Known rows, with every step that occurs:
gimi-zasezum-figidim-duga: [  3  13  -1   8 -27   2 -13  19  25 -25 -13   9  -1 -14   2  -9   0  16
  13 -14  -5 -17  -3  14   6  -4   5  -2  -6  -3  10  34   4   3   6  -3
  25  46  15   6   1  -4  -2  18  17 -16   3  38  17   9 -21  -8]
figidim-zifo-namop-gimi: [  2  -3   5   8  24 -14  12  -8  -2  25  -6 -13   1  -6 -22  25 -16 -17
  33   7  23 -21  -3 -20 -12   7  18  -9 -17  -5  -7 -17  -4  13   1   1
  -3  -7   3  -2  -4  -1   5 -16  -7  10  -1 -30 -14  -8  -4  -7]
figidim-zifo-namop-gimi-rigoref: [ -4   4   2   3  36 -27 -25  -4  -8  24 -18   7 -13 -13 -33  29 -30 -14
  37  11  18 -19 -15 -20  -5   1  16  -9  -9  -4   1 -28  -2   1  -5   5
   1   1  17  -1  -7  -8  -8 -25   2  13 -10 -18 -20  -9 -10 -10]
zifo-figidim-duga: [-24 -16 -11 -15   2   6  -8  20 -10  -7  18 -15 -16 -10  15   7   1 -13
  -1 -15   4   0   3  12  -8 -10   1   9  17   4  24  27   2  -1  10 -17
  -2  18 -33   2 -11   1   6  15   4 -17 -16  16  13  14  -1  -6]
namop-gimi-zasezum: [  5   0  18  -3 -11   6   8 -22   4  16  -5 -14  22  -2  -7  13  -3  -2
  20   1  10  -7  24 -12   6  -3  -2 -19 -14  -7 -13  -9   8  10  10   0
  15   6  17  -2 -13   3   6  18  -1 -21  16  26 -13  -6   2  -5]
zuve-rigoref-gimi-duga-zasezum-zifo-namop: [ -6  -5  -2  17   3 -25 -12  -4  11   3  15 -13   7   8   5  -9  -7  36
   9   1  -7  15 -15  17  -2  11  18  -8 -22   2 -12  18 -34   8  -4   3
  -3   4  27   1  14  -8   3 -33   5  14  18 -22 -14   0  29  -7]
namop-zifo-gimi-zasezum-figidim: [ 13   4  -8   9 -18  -1 -12  -3  18 -30 -16  19   4 -46 -15  -5 -14   2
  13  12   4 -25   6  -5  12  13 -20  20 -14   4 -16  19 -18  31  14   4
  32   8  12   5  11   0   0  20  -1 -10  25  11  -3  -7  -6   5]
rigoref-gimi-zasezum-zifo: [-13  25  11 -10 -23  19   8 -18  12 -13   4   0   4   5  12   1   8  21
  19   2   8  -1   5 -10  18   2  11 -21 -29  -1 -20  44 -17  37   0  18
  19  13  15   5  15   3   7  -6  -8   3  22   6 -28  12   6 -15]
rigoref-figidim-gimi-zasezum-zifo-namop: [  3  29  -9  19 -13  -4  13   6  27 -12 -28  -2 -23 -21   6   2   5  14
  25   9  24 -34  -9   4  15  17 -18  -1 -16   2 -11  41 -16  18 -14  -7
  17  55  22 -24   9  12  14 -18  10  -7   6  -7 -23  16 -10 -16]
namop-zifo-figidim-duga-zasezum: [-14  -6 -24  10   9  12 -21  17   0 -14  17   7  -9  -7  -4 -11   6  -6
   0  -8  -1   0 -14  16 -14  -7  -3  28  18  -1  -2   3  -2  15   9 -12
  13   4 -19  17 -15  -9   6 -16   4 -19   0  21  27  11  14   6]
zuve-rigoref-gimi-zasezum-namop-duga: [  5   5  60  -1 -19 -18  21 -25   3   9 -11 -23  40  -8 -15 -21  -6  35
   1  -2   6  23   2  -6  -5  -5   4 -24 -18  -6  -8  38  -9  -1  12  -7
 -23 -43  12 -24  11   2  -4  12  -3  -4  13 -23  -1  -2   0  -7]
figidim-zifo: [-16  -6  -8 -13   3  12  14   1 -16  -2  12  14 -19  15   3  17  -5 -17
   6 -10   1 -11  10 -23 -16  -4  24  -7   3  -7   3  11   3   9  -8   4
  -4 -10 -17   1   0  -2  -6  -2  -9  15 -16   1  -8   1   2  14]
rigoref-zifo: [ -4   3 -10 -20   0  21  17  -9 -15 -24  11  10   3  19   9   6   3  -9
 -19   3  -1  -6  25 -13   1  -8  22   8  -8  -4  10 -14   6   1  -4   8
   3 -15 -15  23 -10  -3   5   7   1   7 -11   1  -8  -9   3  18]
gimi-duga-zasezum-figidim-zifo: [ -5  -1 -20  24 -12   6 -12  16  18 -12  14  23 -25  -7   2 -16  -4   7
  13 -23 -18 -12  -7  16  10  23  27  12   5  -2 -14  10 -12   8 -14   1
   9  22  23  13   1 -12 -13   2   3  25  12  12  20   8  14   0]
rigoref-gimi-namop: [ -8  10  21 -15   8   1  29  -5   3  19   4   7  18  -5  15  -3  10  -3
 -19  13   6  16  22 -28  -2   5  16 -29 -12 -10   1  -1  -9   1   7  28
 -10 -19  -1   3   7  15  -1   8   5  -4  23 -28  -2 -26  -6 -21]
zasezum-zifo-figidim: [-28 -13 -19 -18   6  27  15   5  -3  -7  12 -18 -20  -1  14  18   7 -12
   4  -5  -2 -11 -11   0   7   1   5   7   8   8   1  24 -15  18   5  -9
  13  16 -32   3  11  -4   6   1 -25   4  -1   6 -19  19   2   6]
duga-rigoref-gimi-zasezum-figidim-zifo-namop: [ -2  13  10  28  -7 -11  -8 -12  28 -26 -28  45   6 -55 -22 -14 -28   1
  37  12  10 -18 -32  10   1  49  -7  -7 -25  -7 -12  23 -23  15  10   8
   2  43  50   5  -4  -1   0 -12   4 -11  35   6 -34  -3  -9 -34]
zifo-namop-gimi-duga-zasezum-figidim-rigoref-zuve: [ 31 -11  -4  35   4 -20 -35   9  27  10 -19 -22 -18 -23 -23 -12 -15  13
  19  -5  -4  -5 -39  36  11  11   0  20  -9  12 -16 -47  20 -12 -11   6
  10  32  39  11 -29 -19  -4  13  10  24   3  -3  18  -3  20 -21]
figidim-zasezum: [  4 -19  -8 -22 -23  17  19  -2  -7 -13   4  -1   0  11  11  12   0 -14
  -4 -10  -3 -10  25  -9  10 -19 -14 -17   9  -4   0  13  28   3   4  -2
   0  19  -2  -3  -4  12  -2  28  -2 -21  -8  27  -1  -1  -8  30]
zuve-rigoref-namop-gimi: [ 21 -30  32  -4  10 -23 -17 -23 -31  17 -11 -24  34  16 -10  24  18   2
   7  -1   7   9  27  -8 -21   1 -15  -7   4  12   0 -34  11 -17  15  -1
 -10 -39 -21 -23   1  14   7  13 -14  -2 -10 -15   9 -12  -1  17]
zasezum-namop-gimi: [  3  -9  43  -7   8   0  17  -5 -15  26  -4 -38   5 -16 -14  17   6   2
   7   6  -6  -2   8 -14  -1   6  -2 -15  -9   3 -14 -19  20  -9  11  -6
   0 -27  -1  -3   3  13  -5  18  -5   8   1 -10  17  -9 -20  -4]
namop-zifo: [  5   5  -9 -21   9   8   5   2 -14   2   9   6   6  14  -8  15   2 -10
  -8  17  -2  -3  28 -25 -11 -17   4   8   0  -9  -1  -7  12   4   7  17
  11 -34 -23   6   6   1  -4  -6 -15  -2 -12  -2  -2  -4  -5  23]
rigoref-figidim: [ -4   8   8 -17 -13  14  22   0 -17  -6   6  27 -34  14  16   8  16  -4
 -15   3   7  -4  27 -12  -3  -1  -5  11   8   4  21   2  13  -7   2   4
   2  -1 -18 -13  -7  12   4  20 -13 -10  -7  12  -2  -5   4  -2]
zasezum-gimi-rigoref-zifo-namop: [ -1  16 -12   2  21 -25 -10  -5   7 -12 -17  12  -5   1  -6   7 -10   7
  -3  28   0  -4 -16   8  25  -7   4   3 -19   8  10  -9  -6 -15  -7   6
   0  17   9  21   3  -8  -2 -20  21   9 -17 -21 -22 -18 -20 -12]
zuve-rigoref-gimi-namop-zifo: [  4   5  20  -5  18 -22  -3 -10   1  15  -5  18  52 -13  -9   0   8   5
 -20  26  -8  14  28 -35 -22  -1   7  -9   0  -3  11 -14 -12  -2  13  26
  -2 -66 -11  -3  21   7  -9 -15 -14  -4  11 -43 -11 -36   2   7]
zuve-rigoref-zifo: [  1 -16  -2 -17   0   2   5 -18 -21 -26  10  14  25  18   6  10   0  -3
 -22  -2 -13  -3  27  -9 -14  -9  17  11   2   6  26 -19   7 -11   0  -7
  -3 -36 -21   5  -5  -6   0   9 -11   5 -25   1 -21 -18  14  35]
zasezum-gimi-namop-zifo: [  5  18  -4  11  17 -16  10  13  20  31  -6   3  28  -5   0   2  22  -1
 -18  30 -13   8  17 -20   4  -4  -3  -9   1  -2  -2  -1  -4  -8  -3  19
   6 -23 -11   9  32   0  -9 -15   0   0   4 -37   6 -17 -23 -11]
namop-duga-zasezum-zifo-figidim-rigoref-gimi: [-21   9  -2   7   6  29  -8   1   9  -6  16   8 -24  -2   1 -25 -10  26
  22 -10  28  24 -54  22   1  -7  13  16   8  14 -16  14 -26  27   0 -13
 -13  -8   1 -14   1 -12   9 -10 -38   6   3 -13 -19  15  39 -19]
zuve-rigoref-zifo-figidim: [-13 -32  -7 -14  10  12   3 -20 -16 -37   7   8  17  -9   9   5  -3 -18
 -17  -6  -8  -2  11   1  -7   2   6  26  17  16  25  -8 -10  -3  12 -18
  -2 -20 -34   8 -11  -9   6  18 -19  -7 -13   2 -26 -16  21  27]
rigoref-namop-duga: [ 17   2  12 -17   1  -5  22 -11 -24  15   0 -22   9  36  -7   0  12   2
  -8  -6  25  21  18  -7  -5 -18   5  -2   0 -13  -3   6   4 -12   1  12
 -26 -27 -32 -20   7  10  10   2  -3   8  -7 -24  28  20 -14   7]
duga-zasezum-gimi-namop-zifo-rigoref: [ 15  16  10  32  25  -5 -11  12  33  32   6  14   8   0  -1 -14   6  -7
 -17  23 -28  11 -24   5  -8   7 -13 -13  18  -2 -15 -34 -17 -14   3   3
  13  -7  19  12  14  -9 -13 -34   3 -13  21   2   1 -33 -11   6]
zuve-rigoref-gimi-namop-duga-zasezum-figidim-zifo: [ -1   3  22  43   2 -16  15  -3  32  11  -3  43  26 -16  -8 -41  -4  18
  14  -9   1   8 -25   4 -10  22  30   1  10  -2  -2   1 -40  13  -4   3
 -19 -41  15 -25  24  -5 -11 -13 -14  15  28 -44  -6 -17  18 -12]
rigoref-zifo-namop: [  7   5 -16 -12  19   4  29 -13  -5 -15  -2  -6   3  12  -2   7  -9 -13
 -15  14  10 -10   8  -9  -2  -6  21   8 -24 -10   9 -17   1  -3   1   8
   0   1 -11  23  -7  -4  10  -7  11   1  -4 -18 -10 -14  -6  11]

Rows:
[ -1   2  26 -11 -10  11  30 -11  -3   3 -20 -30  -1  -9  -7   1   2  -3
 -12 -11 -12  -3  -3 -15   3   3   1 -26 -17 -16 -19  22  15  -5   9  -4
   6  14   9   6   2   4  -5  22  17  -9  13  21  14   1 -25   6] -> gimi-zasezum-namop
[ 10  13  -4   9   3  10  11  -4  -8  16   8 -24  -7  52  -3 -14  22  17
   6 -19  17  18 -22  16   4  -5  14   4  -4 -13 -27   9 -18  11 -14   3
 -13 -13 -16 -15  20   1  13 -32  -6  22   8 -17  26  38   0   9] -> rigoref-namop-duga-zasezum-zifo
[  7 -10  -6 -27   0  16 -14   5 -19  -9  -7 -11 -28  22   0  13  -2 -10
 -14 -17  -5   6 -12  -6 -16 -22   8   1   7  11   8 -19  37 -13 -12  12
  -3  -7 -20   2 -22  -9 -11  26 -11  22 -42  17  -8   6  11   9] -> figidim-rigoref-zuve
[  1  -2 -13 -12  -7  13 -27 -16 -10 -52 -14  21 -11 -26  -4  -5 -35  -5
  -6 -14  18 -10 -10 -10  -7  -4   2   7 -16  10   3 -10  -3  17  -4 -16
   7  12  23  14 -17 -13   8  26   8   1  -3  15 -16 -18  21  -1] -> figidim-rigoref-zifo-gimi-zasezum
[ -1   7   5  -2 -10   1   3   4 -17  13   7  28  -7   5  -1  -8 -15   1
  -5  11   7  14  14   5  -7   9 -25  20  15  -9  31  -5   6 -28  -2  -6
 -25 -14   4 -33  -8   8   4   2 -16 -13  -6   7 -15  21  12 -20] -> namop-duga-rigoref-figidim
[  9  17  52  29   1  -4 -38  16   1  22  -1 -10 -41 -18  -2 -13   4  10
   5  -4 -10  -7 -29  29 -16  18 -24   0  24  16   7 -37  12 -17   3 -29
  13   6  33  -6 -18   7  -1  -6   8  -9   5  25  43  -5  -4 -21] -> zifo-rigoref-figidim-duga-zasezum-namop-gimi
[ -7  -6 -13  -7  14  -3  16  -6 -10  -9   0   3  14 -23  10  -5 -11 -21
 -29   3   2 -11  15 -22   1  15  14   3  -8   0  12 -17 -21  10  -4   1
  -5 -16  -2  20   5   3   9  11  22  13  19 -29  -1 -27   5  -8] -> rigoref-zifo-gimi-namop
[ -4   5 -31  13  10  -5   5  10  12  12  15 -33 -19  19   1  -1  -6  12
   0  -7  -7  -1 -23  16   8   4  22  -3 -19 -15 -19   8 -19   4 -15  -1
   5  36  21  16  11 -13   4 -30  17  15  17  -2   6  18  10  -6] -> gimi-duga-zasezum-zifo-namop
[ -3  -6 -23 -18 -25  23  13  10   8 -14   4 -12  -7  13  14  16   9  -5
   7 -10  -7 -16   2  -6  18 -16  -3 -13   4   6  -8  29  15  18  -9  -7
  12  22   1   1  15   6  -2   3 -13   1  -5  18 -11  19 -12  29] -> figidim-zasezum-zifo
[ 20 -15   9   6  24 -22   2 -27  -5   3 -11 -15  41  -6 -18  17 -13  -1
   4  17   9 -11  11  -3 -16  -4   7  12 -13   8  15 -44  -2  -9   7 -11
   0 -31  -1   3  -7  -5   9  -7  -7  -2  -6 -32 -26 -31   9  12] -> zuve-rigoref-zifo-namop-gimi
[ -2  -8   1 -13   1   0   3   2 -20  17  17   5  18  13  -9   0 -27  -8
   1   1   2  19   9   5 -12  -3  -8  -2   4 -20  15  -4   7 -24   4  -7
 -29 -19   2 -20  -6   1  -2  -4 -11  -8  -8   8 -18  19   3  -5] -> namop-duga-rigoref
[ -1  -2  -1   0  -6  20  34  -2  -6  20  27  -2   2  46  -1 -16  -6   3
  -1 -13   9  18  -1   7  -4 -18  16   0   0 -20  -9  -1  -1  -1  -2  -5
 -19 -15  -7 -17  -5  -1   2  -2  -4 -10   5  11   2   9  16   9] -> namop-duga-zasezum
[  5   2  -1   6 -45   0  13   8  17 -17  -6  24 -22  -2  30  -1  30  12
  -3  10   5  -5  20   9  33  -4 -43   0  18  26   9  24  22  -1  -4  -6
   1  31   6 -17   7  21   0  31  -7 -22  -9  11  -1  -1  -7  -6] -> rigoref-figidim-zasezum-gimi
[ -9  12 -14 -27  13   8 -20  -8 -23 -23   0  25  -8  11  -2  10  -9  -7
 -13   4  -6  -2  11 -14  10 -15  19   6  -3  -1  19 -23   8  -8  -6   9
   4  -7  -4  21 -13  -8  -9  -3   4  12 -21  11 -14 -10  -4  12] -> gimi-rigoref-zifo
[ -1   7   6  -8  14  -4  40   4   2  42   3 -13  24  15  -1  -7  -7 -12
 -21   1   5  17  12 -22  -3 -18  22 -13   2 -26  10  -4  -6 -18  -4   7
 -23 -28 -12 -14  16  -2  -2   1   1   0  10 -29   8  -1 -13  -5] -> gimi-namop-duga
[ 10  -7 -17   6 -19 -12   6   1   9 -20 -23   0 -15  -4   5  13   7   4
   0   3   2 -22 -12   3   4  -2 -27  13   8  18  18  17   5   2  -6 -21
   8  28   3 -23  18   7   5  -3 -18 -13  -6   0 -22   6  -1  23] -> zuve-rigoref-figidim-zasezum-zifo-namop
[  4 -17  18   2  -7  13  16 -26   8 -23 -19 -35  16 -63  -6   0   7 -15
   5   1   2 -21   3   7  33  12 -25   8   8  23 -17 -16  26  14   9 -27
   4  -1   7  23 -14   6   8  30  -4  -3  14 -10  20  -3 -11  12] -> rigoref-zifo-figidim-zasezum-namop-gimi
[-10  -4 -10 -29  -2   3 -13   2 -24   2  -5  -4 -19  26  -1  16  -1 -16
  -7  -8 -15  -2  -2  -9  10 -13   5  -3   3   0   8 -14  26 -10 -11  24
   2   1 -14   6 -22  -2 -16   9  12  24 -33  25  -9  14   1   4] -> gimi-rigoref-zuve
[ 21  12   8  15   1 -10 -20   0  -6  -1 -18  19 -11  16 -20 -23   3  16
  10 -11  10  17 -28  23  17   2  -1  14   6  -7 -16 -16  -8 -13   1   6
  -7   5   5 -21   4   3  -6  -3   2   8   7   8  35  12 -16   6] -> gimi-rigoref-namop-duga-zasezum-figidim
[  2  21 -13  35  12 -19 -20  31  31  28   3   4  16  -1   4 -19  25  14
 -14   8 -15  11 -13  10  -6  -3   0  -5   7  -5  -3  -1  -6   0 -10   6
   9  -3  12  16  20  -6  -4 -37  26  -4   5 -20  35  -8 -13 -19] -> figidim-duga-zasezum-gimi-namop-zifo
[ 21  12  16   5  10   4 -48 -16   0  -1 -35 -25  -4  -3 -20  18  13  15
  29 -12  24   2 -22  -8  -3   0  -2 -15 -14  11 -25 -19  10   9  -7   2
  19  12  20  -6   7  -8   7  -4 -17  12  -2   2   7  11  -8  -2] -> figidim-rigoref-namop-gimi-zasezum-zifo
[ -5  -8 -12  -2  -7   6   4   3 -10   7  29  -3 -10  22  13  -8  -1   4
 -13 -17 -14  16  14   6   4   0  16  -6  -2 -17 -11  -2   0  -9  -4   3
  -3  12  15  12 -11  -5  -4   6  18   2   9  24  19   2  22   1] -> gimi-duga-zasezum
[ 19  -2   8   2   0   6  23 -13 -20  15   5 -10   2  48  -4 -18  16   6
  -4 -16  21  25  -4   9  -4  -8   6  -1   1 -19 -22 -10  -3  -6  -1   5
 -25 -19 -20 -18  -2   6  11  -9   4   3   8  -4  35  20   3  10] -> rigoref-namop-duga-zasezum
[ -2  12  27 -20  -3  -8 -22  -2  -4   3  31   5  -6  -2  14   0 -16   8
  -9  15  -5  17  26   1  -1   0   5 -22   3   3   7  -2 -10 -10  10  16
  -1  -3  23   9 -11   1  -7   3   2   2   1   3  -2 -15  16  -8] -> zifo-rigoref-gimi-duga
[-11  -8 -13 -14   2  -7 -34  24 -22   2  15   6   2   0   3   9 -16  -5
  -1 -10 -14   6   3  11 -23   1 -11  -7   7  -9  31   9  19 -22   2  -8
 -11  12   8   2 -14   1  -3  -7  14 -13 -22  30   2  18  -6 -12] -> figidim-duga-rigoref
[ -3 -21  -7 -17  -7   9  -6   0 -24   1   8  -6   0  12   3  11  -6 -23
  -8  -8 -25  -1   0   9  -7  12 -21   2   2  -5   8 -10  28 -17  -6  12
 -13   4  -6   7 -30   4  -5   6   7   9 -18  30 -21  21   8  -2] -> duga-rigoref-zuve
[  3  -2 -10  30   6 -15 -37  13   9 -11  -2  -3  -3  -6   3 -16  39  15
   6   0   7  15 -21  34  -1   5 -29  26  16  19 -18  16  -8  10   5  -6
   8  11 -29  13   5   2  15 -27  16  -8  -2 -10  54  20  -7  -8] -> rigoref-namop-zifo-figidim-duga-zasezum-gimi
[-11 -10 -12 -17  16  14   7  -4  -9  -6   9   6   1 -17  -5  12   0 -21
  -6  12   2  -3  15 -12  -6  -6  -9  23  16   1  -4  -1  -1   9  17   3
   9 -16 -38   8  -4  -2   2   3 -25 -13  -4   1  -4   0   5  19] -> namop-zifo-figidim
[-23 -21 -18   3   2  18  -3  18  -5 -11  21  -3 -22   3  16  -9   3  -9
   0 -27   0   5 -21  24 -11  -3   0  10  17  -2   5  10  -4   7  10 -22
   2  29 -17   9 -20  -4   9   6  12 -24   1  37  21  12  17  -5] -> zifo-figidim-duga-zasezum
[  8  -2  15  34  -3 -18  19   7   9  28  -3  26  17  -3   8 -33   4  12
  -7  -6   8  11   5   8 -15  10 -11   4  24  -3  13  -8 -17 -20 -11 -22
 -28 -25   8 -55   7  15   2  -4   0 -12   1 -26   2  -9  17  -7] -> zuve-rigoref-figidim-gimi-namop-duga-zasezum
[ 24  14   3  14   4 -14 -15  12  41  16 -10   5  21 -23   1  -2   1 -17
 -15  29 -24  -3   0  -6   8  -6 -36 -22  27   9  -5 -14   6 -10   1  -1
  12  10  24  11  23   0 -15 -14  -2 -20   6  -2   3 -24 -32  21] -> figidim-zasezum-gimi-namop-zifo-rigoref
[-13   2 -19  -1  -3  32  14   9  -2   2  21  -4 -24  36  12   3  12   5
   6 -17 -12  -2 -21   6  -2  -2  16  -5  -5  -6 -17   4  -8  17  -9  -4
  14  11  -3   3   9  -3   3 -18 -10   9   5  24 -10  15  12  16] -> duga-zasezum-zifo
[-14 -23 -14  -7 -24  -3 -19   1  14 -17 -15  -5 -16 -18  14   3  11 -15
   9  -6 -14  -9 -23  26  49  -9 -45   2  24  32  -3  26  25   6  -6  -3
   2  48  -8   7 -22   0 -12  27  10  -1 -21  27 -11  19  -4  -5] -> zifo-figidim-zasezum-gimi-rigoref-zuve
[ -8  14  -1  -9 -18  -1 -13  24 -13 -11   8  16 -36  15  20   2  17   8
 -10  -5   6  -2  23   2  -9 -10   1  12  14   5  38  15  14 -10  -4   0
   4   7 -15 -10  -5   9   6   7   7  -8 -22  12  19  11  -1 -17] -> rigoref-figidim-duga
[ -4 -14 -11   4 -19 -24 -27  11   1  13  14 -16   9   1  17  -1   3   8
  -6   2 -36  16  10  27  22  17 -24  -3  -1  11   5  13  18 -26 -19  14
 -15  19  17  15 -14  -6 -10   2  27  29 -19   5  -4  29  11 -31] -> zasezum-gimi-duga-rigoref-zuve
[ -6   2   3   6   7  -9  29  11  14  29  -3  -6  14   2  18   4  20  -1
 -19  10 -12  11   8 -12   8   2   1 -23   1  -2   4   7  -5 -16  -2  10
  -5   4  -5   1  25   4  -6   5  10  -2   7 -16   0 -20 -23 -18] -> zasezum-gimi-namop
[ -2  -9 -16 -16   5  -3 -11   4 -25  -7  10   5   3 -15  -8  14 -14 -10
  -5  14   7 -11  24 -20  -8  -5 -14  14  -4   3  -5   3  -7  21   7   6
   4 -33 -19   1   4   8   3   5  -4   1   0 -11  -1  -7   7  10] -> namop-zifo-gimi
[  7   9 -10  22  -5  -3  20  -3  31 -15 -32  18 -13 -25 -18  -1 -17  -9
  25  -4   9 -33 -26  -2   3  19  13  -1 -22 -11 -15  23 -15  17   1   1
  18  46  19   8   8 -10  -3   1   5  -2  20   7 -13  -2 -22   1] -> gimi-zasezum-figidim-zifo-namop
